In the rows, 128 means zero.
Known rows, with every step that occurs:
K R: [123 152 147 150 113 147 165 138 124 174 122 142  92 143 155 147 137 148
 160 112 123 165 123 108 158 133 142 126 117 138 115]
L X J: [135 136  83  93 108 160 118 122 166 170 122 103 158 176 191 141 169 116
  98 120  98 181 126 115 155 149 138 141 113 171 143]
Q C B: [131 157 116 135 125 133 165 132 131 149  96 112  98 133 136 104 179 139
  93 108  70 161 132  89 137 143 121 151 144 130 102]
R K C B: [130 162 112 113  96 113 193 148 124 136  91 110 107 159 170 145 164 113
 135 112 117 162 156 100 121 126  95 166 168 153  88]
S Q C B R: [113 138 105 113 141 128 157 128 141 154  53  65  82 168 140 106 185 111
  80 144  64 126 141  87 136 161 111 186 159 131 122]
F Q C: [163 170  97 120 123 124 144 123 145 163 136 160 112 121 161 115 166 125
  89 121  75 174 103  99 152 156 117 141 153 133 107]
A Q R W F: [172 160 145 132 115 143 160 157 144 209 132 133  94 159 112 199 136 144
 178  79 168 129 171  86 163 137 130 159  99 131  80]
X J Q C B R W: [116 154  79 140 124 133 129 100 130 170  75  71 128 176 151  93 175  87
  67 112 115 155 149  60 129 142 129 171 148 171 101]
R K: [140 165 106 116 129 120 176 160 123 163 102 115 123 159 181 166 147 105
 137 111 141 160 136 128 105 122 122 164 154 160  96]
F B R Q: [153 153  87 108 133 142 196 171 153 175  62  72  82 157 203 157 121 102
 141 127 161 134 149 110 138 130  78 133 152 120  81]
Q C B R W: [138 161 101 146 129 140 163 112 132 179  65  99  93 154 144 106 167 118
 111 132  98 151 138  74 136 143 101 143 155 149  73]
C B R W F Q J: [160 192 121 120 106 125 116  68 153 205  64 103 110 190 186  98 135  80
 138  88 159 172 128  80 154 144 105 140 135 145  70]
W R K C: [120 165  86 108 137 110 212 168 132 109 144 149 110 133 155 162 143 110
 133  98 127 158 146 110  81 117 109 190 174 171  99]
S Q R: [130 141 125 116 130 122 139 147 127 175  93  86  89 152 125 174 156 134
 117 123  99 116 155  96 161 154 149 183 117 125 137]
S Q J: [128 170  99 104 156 124 128 137 130 162  97  70 109 170 143 147 173  98
 100 103 113 135 114  97 119 172 134 177 136 144 123]
X J Q R K C: [124 147 101 123  96 108 151 149 114 160 115 113 138 162 173 161 167  88
 100 105 137 137 167  77 139 133 136 185 150 155 136]
L X J Q R K C: [129 132  92 116  81 128 138 138 132 165 108  89 149 179 200 149 170  93
 101 126 124 162 155  67 155 155 143 171 149 163 147]
J Q: [120 155 108 124 126 131 142 132 118 144 121  63  92 137 142 137 141 118
 100  98 135 151 127  90 120 154 160 165 122 139 116]
C Q R K: [136 138 121 103 101 117 163 155 109 171 103 125 103 154 160 204 114 141
 150 134 143 165 161 127 158 127  81 181 122 152  94]
B C Q R W: [143 170 138 139  94 109 141 130 112 160 127  87 101 156 104 186 126 163
 131 112 140 166 151 102 157 125 110 186 104 152  71]
F Q: [156 177 102 105 108 128 125 111 146 166 138 138 112 134 168 138 135 125
 111 106 106 181 111 121 156 147 127 137 120 138 105]
R B C Q: [123 188 141  98 100 108 130 132 120 134 127  73 119 152 142 172 142 160
  87 129 107 166 107 142 118 100 110 179 121 151 139]
B R K C: [134 154  88  97 114 124 193 150 134 163  89 122 108 167 209 170 146  79
 150 155 144 124 143 118 116 134  70 153 177 157 100]
W F Q: [172 161 131  91 112 125 144 109 175 170 134 161 116 147 182 130 150 118
 131  94 132 168 117 110 160 140 127 147 138 134 125]
X J Q C: [121 147  81 123 136 131 138 136 133 146 128 105 139 148 151 115 189 100
  56 104  97 151 130  80 122 149 144 172 146 158 139]
R W F: [168 158 118 123 139 135 167 121 158 179 112 129 117 157 139 158 161 128
 156  97 161 152 137  83 136 128 135 144 143 173  88]
L X J Q R B C: [120 168 134 129  79 119  84 118 130 171 115  42 158 180 179 133 163 118
  58 111 106 161 123  86 145 131 192 176 112 142 182]
B C Q: [126 163 127 102 103 119 151 137 129 123 142  80 103 157 126 165 136 154
 108 112 120 173 130 135 133 129  98 190 111 148  92]
W R Q: [133 169 103 120 162 144 217 158 151 123 142 116  96 122 141 168 122 122
 114  85 138 171 148 110  77 114 142 175 129 141  85]
K R B C Q: [111 179 176 137  88 120 141 131 110 152 124 106 102 156 148 157 131 175
 129 134 114 176 104 126 145 100 121 160 120 144 142]
F Q R B C: [157 211 158 132  75  91  97 114 121 185 129 121 122 136 164 150 133 138
  95 107 100 158 110 116 161 113 157 156 113 109 142]

Rows:
[182 156 141 102  85  96 173 134 153 178 120 187 117 151 197 157 153 107
 156 107 143 147 147  85 172 132 111 160 169 129 123]	W F Q R K C
[138 161 122 162 118 123 132 126 100 187 105  69  91 138 116 162 130 127
 125  97 159 141 151  55 147 149 176 160 113 143  94]	J Q R W
[128 167 107 132 113 144 141  95 134 185  60  69  91 171 152 130 130 113
 136 116 135 158 151  97 144 132 111 142 117 154  66]	C B R W
[134 161 116 123 121 139 182 166 133 176  88 102  90 175 157 138 156 107
 125 111 114 146 158 111 116 140  81 177 148 129  71]	A Q C B R K
[116 158 120 111 107 144 142 104 136 172  69  74  89 163 174 122 130 111
 125 114 117 149 146 119 145 135 107 148 109 128  96]	C B R
[144 178 151 119 103 136 134 166 118 199 135 114  99 139 132 206 130 153
 137 102 122 123 146 123 147 125 133 153  87 113 133]	A Q R B
[140 155 152 156 126 163 212 154 134 174 112 129  87 140 168 165 132 139
 158 116 146 170 137  95 139 125 144 129 123 127  93]	K R Q
[124 132 102 119  93 146 101 122 137 180 114  73 143 171 180 137 154 109
  89 111 117 168 142  82 168 161 173 159 105 147 154]	L X J Q R
[133 162  97  87 128 136 134 129 122 156 126 111 108 157 153 170 130 128
 123 111 139 176 114 124 138 158  70 158 113 159  91]	C Q J
[128 130  79 117 117 151 123 127 149 156 118  80 146 166 178 107 189 107
  60 123  87 175 120  73 141 170 155 159 144 164 150]	L X J Q C
[120 158 103 158 127 131 148 107 114 164  66  49  83 154 131  93 156 105
  88 119 118 149 139  46 121 157 136 164 155 146  81]	J Q C B R W
[118 155 138 145  81 100 165 141  92 153  83  71  86 149 151 141 143 110
 121  99 138 143 173  60 141 141 144 187 146 125 106]	J Q R K C B
[116 135  93 124 102 147 116 110 147 151  96  60 141 174 172  82 186 112
  53 108  77 189 132  67 148 165 157 164 134 155 142]	L X J Q C B
[112 131  85 117 103 153 114 102 152 168  76  52 132 186 197  80 175  90
  60 131  89 173 133  72 149 166 136 159 138 150 141]	L X J Q C B R
[112 168 101 117 122 105 204 152 127 106 120 128 102 141 149 138 142 116
 126  82 115 172 160 105  88 111 110 196 164 161  90]	W R K C B
[112 154 111 142 122 117 165 132 110 156  57  55  91 164 173  92 157  83
  84 122 120 149 142  71 105 147 127 186 176 135  98]	J Q C B R K
[114 187 111 109 146 121 151 139 130 134 141 120 116 122 143 158 132 140
  97  98 104 158 114 131  86  97 147 169 130 156 150]	W R B
[128 208 139 102 108 104 113 127 113 146 124  73 130 165 154 167 146 137
  85 114 123 166  91 133 109 116 105 176 126 150 134]	R B C Q J
[174 175 155 146  99 113 158 182 142 196 120  97  91 171 109 176 136 150
 174  59 172 126 174  82 170 126 121 175 114 115  70]	A Q R W F B C
[129 157 109 131 125 125 178 137 128 169  55 106 103 165 183 108 165  97
 109 133  98 150 141  98 118 131  93 164 174 136  91]	Q C B R K
[145 152 158 152  98 117 173 143 139 168  99 116  90 177 136 138 131 169
 185 103 169 180 139  82 179 115  95 160 147 161  80]	K R W F B C Q
[183 174 114 117 120 126 141 100 167 186 121 148 120 155 153 140 151 122
 146  96 152 175 124  83 155 134 131 140 145 168  84]	R W F Q
[131 205 148 122 110 107 130 135 123 149 124  75 128 148 151 155 161 142
  87 110 105 146 101 129 104  99 155 164 128 135 148]	R B C
[126 149 103 139 141 130 159 143 117 142 120  85  94 125 133 117 172 119
  77 113 103 144 119  67 115 164 151 168 156 135 118]	J Q C
[159 138 124 125 131 106 149 155 144 192  59  82  87 171 126 161 163 137
 149 107 139 114 167  61 181 143 132 179 152 140 118]	S Q R W F B
[156 136 113  88 126 129 168 153 169 180  75 111  97 168 204 133 142 105
 158 109 159 120 142 111 162 130  82 141 158 126 123]	W F B R
[151 120  98  63 105 111 205 168 163 153  72 127  93 183 218 160 139 106
 173 143 170 133 155 109 161 129  13 170 197 156 107]	W F B R K C Q
[151 180 102 116 149 155 181 136 141 189  84  88 106 168 208 167 128  64
 128 122 174 136 126 105 103 147 100 136 136 127  81]	B R Q J
[121 145 130 120  98  99 172 152 117 155  63  81  89 170 141 160 170 119
 125 125 100 126 178  79 153 143 123 202 156 133 120]	S Q R K C B
[124 148  95 131 144 129 155 118 138 166  44  59  86 174 122 111 185 114
  92 146  79 134 145  66 136 159 115 182 167 156  94]	S Q C B R W
[147 136 101 109  91 130 175 133 117 155 127 140  86 132 115 207 138 164
 157 146 128 148 159  77 181 148  63 152 130 168  80]	K C Q R W
[188 194 112 121 128 122 128  95 156 197 117 146 130 166 164 134 152 102
 143  80 166 176 108  74 144 148 127 136 148 165  80]	R W F Q J
[116 151  89 112 125 133 122 126 134 150 129  85 138 159 158 134 161  98
  76  91 125 158 139 100 125 141 154 171 119 160 137]	X J Q
[125 153 134 143 112 123 133 137 103 170 113  75  89 132 138 156 130 123
 111  98 139 133 147  76 150 152 171 167 108 115 124]	J Q R
[120 175 159 145 109 139 146 132 115 180 109 132 106 139 168 155 141 157
 141 131 110 160 102 115 144 110 148 121 124 142 155]	K R B
[140 156  82 104 123 115 170 175 132 182  54  85 100 176 217 147 124  90
 154 128 157 134 144 128 135 124  70 149 171 143  92]	F B R K
[130 158  99 145 115 125 113 119 116 184 112  92 135 159 135 155 151 109
  98  90 145 149 161  67 150 136 167 169 109 165 115]	X J Q R W
